In the rows, zero is written as 128.
Known rows, with every step that occurs
lazug > depom > midam > malid > milukaz: 107	144	118	131	144	129	92	67	117	125	110	139	129	117	95	146	147	141	125	131	149	141	122	122	130	123	126	118	108	127
depom > midam > milukaz > lazug > zise: 93	134	117	133	124	120	99	102	129	120	87	152	119	103	134	196	140	115	88	72	133	143	138	117	124	128	123	135	119	125
malid > midam: 129	112	138	111	124	134	154	170	126	127	166	91	121	159	141	109	108	130	154	133	114	129	112	106	129	135	123	128	122	144
lazug > zise > malid > milukaz: 126	122	106	123	92	136	123	118	124	128	119	167	93	153	143	117	104	169	114	188	97	140	139	90	142	134	120	130	116	127
malid > milukaz > midam: 134	111	85	98	101	127	156	139	121	129	139	98	127	143	128	85	135	148	125	164	120	144	108	94	127	133	119	143	97	137
lazug > depom > zise > midam > malid: 98	140	143	140	176	103	78	61	132	137	123	127	147	101	112	101	134	112	130	114	182	149	122	136	107	140	125	124	124	136
depom > midam > malid > milukaz: 115	121	107	125	127	133	81	109	111	126	106	116	131	135	110	166	142	139	125	135	174	144	136	105	133	138	123	131	106	138
lazug > depom > zise > malid > midam > milukaz: 76	145	98	132	149	100	73	54	130	140	165	161	141	99	113	120	125	148	116	170	197	136	124	99	117	115	152	127	128	120
lagu > lazug > depom > midam > malid: 128	140	161	137	154	166	117	93	121	119	93	118	116	160	103	142	150	127	166	104	110	148	130	187	141	132	131	118	140	115
lagu > lazug > zise > milukaz: 148	120	130	137	98	174	151	142	126	128	104	142	83	184	142	117	119	145	158	143	58	139	145	158	126	129	141	132	112	115
malid > midam > zise > milukaz > lazug > depom: 88	130	82	117	126	76	100	100	144	130	181	187	128	89	111	142	115	105	53	131	189	123	106	88	106	101	163	137	89	121
lazug > depom > midam > zise: 131	143	180	127	149	126	105	82	139	125	100	136	144	98	108	152	139	109	137	96	152	136	126	141	139	122	141	119	138	130
milukaz > lazug > depom > midam > zise: 121	143	154	119	138	102	103	91	142	123	102	152	152	87	112	183	146	87	77	73	170	135	121	122	130	117	134	125	132	124
milukaz > lazug: 123	114	137	112	100	136	159	182	129	122	127	97	140	158	139	145	129	98	99	85	107	110	120	112	130	136	103	129	125	150
vutom > lagu > lazug: 156	104	152	125	113	203	138	219	130	125	105	56	124	183	135	102	134	139	189	130	73	120	133	180	169	151	104	121	137	115
malid > milukaz > lazug: 133	114	86	110	89	129	143	170	122	127	140	109	135	152	132	149	131	131	80	122	123	115	114	87	120	135	97	133	104	137
midam > milukaz > lazug > depom > zise: 88	150	109	137	134	116	103	84	135	133	133	132	169	99	113	160	160	112	81	74	162	111	119	129	104	119	118	124	129	123
lagu > lazug: 164	109	158	125	107	194	174	187	127	125	120	71	115	208	134	115	128	135	178	119	66	119	130	169	139	150	110	128	142	130
lagu > lazug > depom > zise > malid > milukaz: 165	142	104	130	114	151	105	78	122	140	122	149	138	165	114	115	142	181	131	194	135	144	133	134	125	126	128	123	134	99
zise > malid: 118	111	154	119	100	146	140	158	128	131	118	113	121	162	138	112	112	123	138	154	116	120	141	102	154	133	125	123	138	158
vutom > lagu: 127	109	157	121	117	172	125	206	132	129	107	63	136	143	140	103	132	121	167	120	98	110	129	138	165	144	106	117	129	141
midam > malid > milukaz > zise > lazug > depom: 73	151	81	130	133	75	125	77	135	119	146	191	142	107	103	150	137	134	43	146	160	115	106	127	110	118	136	129	102	108
zise > milukaz > lazug: 111	112	104	119	84	125	138	162	129	132	126	128	127	141	134	146	131	98	81	111	136	110	131	90	115	114	135	131	95	153
malid > midam > zise: 120	112	129	111	133	115	115	153	138	126	174	118	132	134	131	131	103	122	131	132	170	127	117	108	129	142	133	141	122	133
vutom > lagu > lazug > depom > zise > malid: 148	137	150	133	131	165	85	122	135	139	94	119	146	140	124	97	146	150	162	172	126	138	142	170	163	127	131	113	155	94
depom > zise: 149	131	161	125	119	144	125	136	126	137	113	85	163	148	139	132	143	121	150	109	139	124	136	125	120	139	118	125	142	141
depom > lazug > zise: 150	126	148	138	117	136	188	142	140	122	136	123	135	128	148	127	129	136	150	110	86	124	145	137	130	135	118	125	140	127
lagu > lazug > zise: 159	121	160	133	114	187	174	163	129	121	107	113	94	199	149	116	117	147	178	116	29	135	134	178	139	149	109	130	142	112
zise > lazug > depom > midam > milukaz: 88	155	142	147	151	106	128	78	140	129	101	140	128	84	108	179	137	135	119	66	158	114	127	152	119	108	151	114	124	133
lazug > depom: 126	137	174	128	129	158	176	135	130	127	128	103	125	149	123	97	129	120	157	103	66	108	112	145	137	124	112	110	137	144
midam > malid: 91	114	143	130	127	153	128	155	122	124	129	95	127	161	123	128	127	109	146	105	123	111	131	135	143	148	112	127	128	155
depom > lazug > zise > milukaz: 138	124	115	142	103	124	165	121	139	128	133	149	124	118	140	129	130	136	131	137	116	124	155	116	117	113	151	127	112	130
vutom > lagu > lazug > zise > depom: 171	129	153	138	148	162	125	200	122	130	101	123	91	148	147	91	111	154	182	152	52	124	127	184	149	118	105	120	166	97
malid > midam > depom > lazug > zise: 190	131	108	134	145	94	154	147	122	122	201	145	127	72	147	126	100	136	150	139	127	118	135	116	115	126	149	139	134	111
depom > zise > malid > midam: 130	125	125	114	122	101	89	113	125	139	149	130	148	137	145	121	115	142	127	178	192	151	135	76	121	128	146	133	135	132

Rows
137	140	137	127	133	97	147	164	124	131	122	166	107	122	153	135	106	112	93	104	86	117	111	114	109	104	103	125	155	133 -> milukaz > lazug > zise > depom
119	125	134	136	99	144	142	128	129	129	109	150	95	145	146	118	116	130	136	134	83	127	141	116	125	119	143	126	105	140 -> lazug > zise > milukaz
84	122	67	129	121	91	135	78	133	122	143	172	120	87	126	106	143	124	108	153	163	156	148	113	118	115	168	148	89	127 -> depom > lazug > zise > milukaz > midam > malid
153	149	152	128	146	82	116	129	119	131	84	170	112	97	149	168	120	108	95	99	120	145	122	105	110	98	121	121	156	127 -> milukaz > lazug > zise > depom > midam
133	123	137	134	110	122	162	121	138	125	131	155	127	123	148	124	117	141	130	154	114	135	159	112	145	129	134	126	146	129 -> depom > lazug > zise > malid
91	116	80	117	112	117	104	118	114	118	146	144	144	150	113	138	145	119	72	178	154	132	121	101	128	145	113	142	101	122 -> midam > malid > milukaz > zise
159	125	134	132	152	88	139	153	138	136	168	134	159	83	122	138	123	118	124	135	192	100	135	121	117	111	128	128	167	134 -> midam > zise > depom > lazug
97	146	168	136	155	137	108	80	125	124	97	126	130	119	104	144	145	109	146	94	133	138	128	145	140	124	133	112	132	141 -> lazug > depom > midam > malid
127	137	146	142	147	177	128	92	126	123	98	110	116	145	101	147	153	141	170	103	105	136	129	182	138	128	131	118	138	111 -> lagu > lazug > depom > midam > milukaz
116	137	148	119	119	133	170	142	134	125	132	121	135	137	126	127	138	100	100	79	83	108	104	128	127	121	107	116	130	141 -> milukaz > lazug > depom
116	129	90	138	149	77	141	128	125	128	170	150	163	82	116	139	148	111	87	169	180	105	128	114	106	104	131	130	154	121 -> midam > milukaz > zise > depom > lazug
70	107	91	121	122	121	99	133	126	130	173	134	109	135	125	122	101	142	121	173	171	126	130	85	140	132	142	137	118	144 -> zise > malid > midam > milukaz
128	151	139	139	122	126	116	75	130	145	114	138	149	119	119	115	148	124	131	129	144	122	132	119	106	100	153	113	116	135 -> lazug > depom > zise > milukaz
127	108	83	137	137	144	100	114	124	122	127	144	77	166	125	105	106	168	136	161	111	166	128	150	122	166	107	146	99	108 -> lagu > lazug > zise > midam > malid > milukaz
116	148	166	134	129	119	189	135	145	130	125	127	126	125	127	129	117	133	130	74	96	98	112	154	121	115	132	111	133	140 -> zise > lazug > depom
142	151	171	133	136	141	139	96	131	139	115	108	161	130	126	114	146	124	149	104	115	120	122	143	118	124	123	110	145	129 -> lazug > depom > zise
184	135	118	114	132	101	110	127	111	136	137	100	165	78	137	105	137	106	145	134	170	134	130	113	116	128	147	148	129	132 -> milukaz > midam > depom > zise
141	130	146	117	138	95	145	156	116	129	133	141	140	133	135	110	126	97	102	168	116	117	107	109	116	109	121	123	156	134 -> milukaz > zise > depom
116	114	68	139	146	93	113	94	132	122	156	156	115	96	125	116	118	159	106	158	168	153	135	107	109	150	117	142	98	118 -> depom > lazug > zise > midam > malid > milukaz
130	109	101	116	89	139	123	144	120	133	131	128	116	158	130	118	115	155	116	191	134	124	133	79	143	132	120	128	113	143 -> zise > malid > milukaz
163	142	158	135	139	180	109	140	134	135	98	85	156	147	125	101	159	144	182	125	99	130	130	194	147	134	115	113	148	91 -> vutom > lagu > lazug > depom > zise
104	120	118	108	122	76	143	134	155	127	133	132	141	95	132	133	116	118	95	99	188	128	119	128	125	130	151	151	114	137 -> milukaz > midam > zise > lazug
121	133	155	137	161	179	81	123	128	119	79	101	124	135	104	127	157	130	177	119	115	145	136	198	168	134	129	113	136	103 -> vutom > lagu > lazug > depom > midam > malid
177	122	144	138	152	113	121	146	120	125	133	134	95	87	151	98	83	114	151	124	98	128	128	123	125	146	128	137	124	138 -> lazug > zise > midam > depom
88	145	142	127	145	114	102	88	124	119	99	144	140	107	108	173	152	91	89	70	151	137	122	129	131	119	126	117	125	136 -> milukaz > lazug > depom > midam > malid
141	115	126	121	117	147	137	140	128	123	143	159	78	186	154	105	89	164	152	185	82	162	132	131	142	140	138	139	135	104 -> lagu > lazug > zise > malid > midam
169	125	143	134	142	107	178	172	126	137	157	109	146	109	132	116	127	127	145	136	138	99	130	120	114	105	120	117	167	145 -> zise > depom > lazug
170	119	120	108	127	121	151	164	111	125	147	94	130	95	136	89	118	104	149	135	122	119	118	117	136	129	140	143	123	145 -> milukaz > midam > depom
186	132	104	123	133	94	173	131	123	120	161	135	136	58	144	99	123	122	141	135	117	133	135	126	127	124	151	146	130	117 -> milukaz > midam > depom > lazug > zise
80	113	101	128	106	138	131	163	129	124	139	104	137	134	125	164	137	105	89	80	138	100	123	114	126	138	106	133	116	147 -> midam > milukaz > lazug
64	127	79	122	131	66	127	126	141	119	177	158	139	108	128	161	118	127	62	141	187	120	109	108	105	125	152	146	105	117 -> malid > midam > milukaz > zise > lazug
119	109	116	144	144	160	124	126	134	122	119	123	79	155	136	105	108	149	157	125	91	151	132	169	126	161	115	142	117	115 -> lagu > lazug > zise > midam > milukaz
150	141	136	149	162	142	101	113	116	130	90	153	85	127	127	155	125	151	163	128	109	144	136	169	119	113	127	128	163	105 -> lagu > lazug > zise > depom > midam > milukaz
194	137	147	134	133	128	102	147	110	138	136	96	164	100	138	139	129	109	153	112	157	102	143	124	118	134	134	132	146	136 -> midam > depom > zise
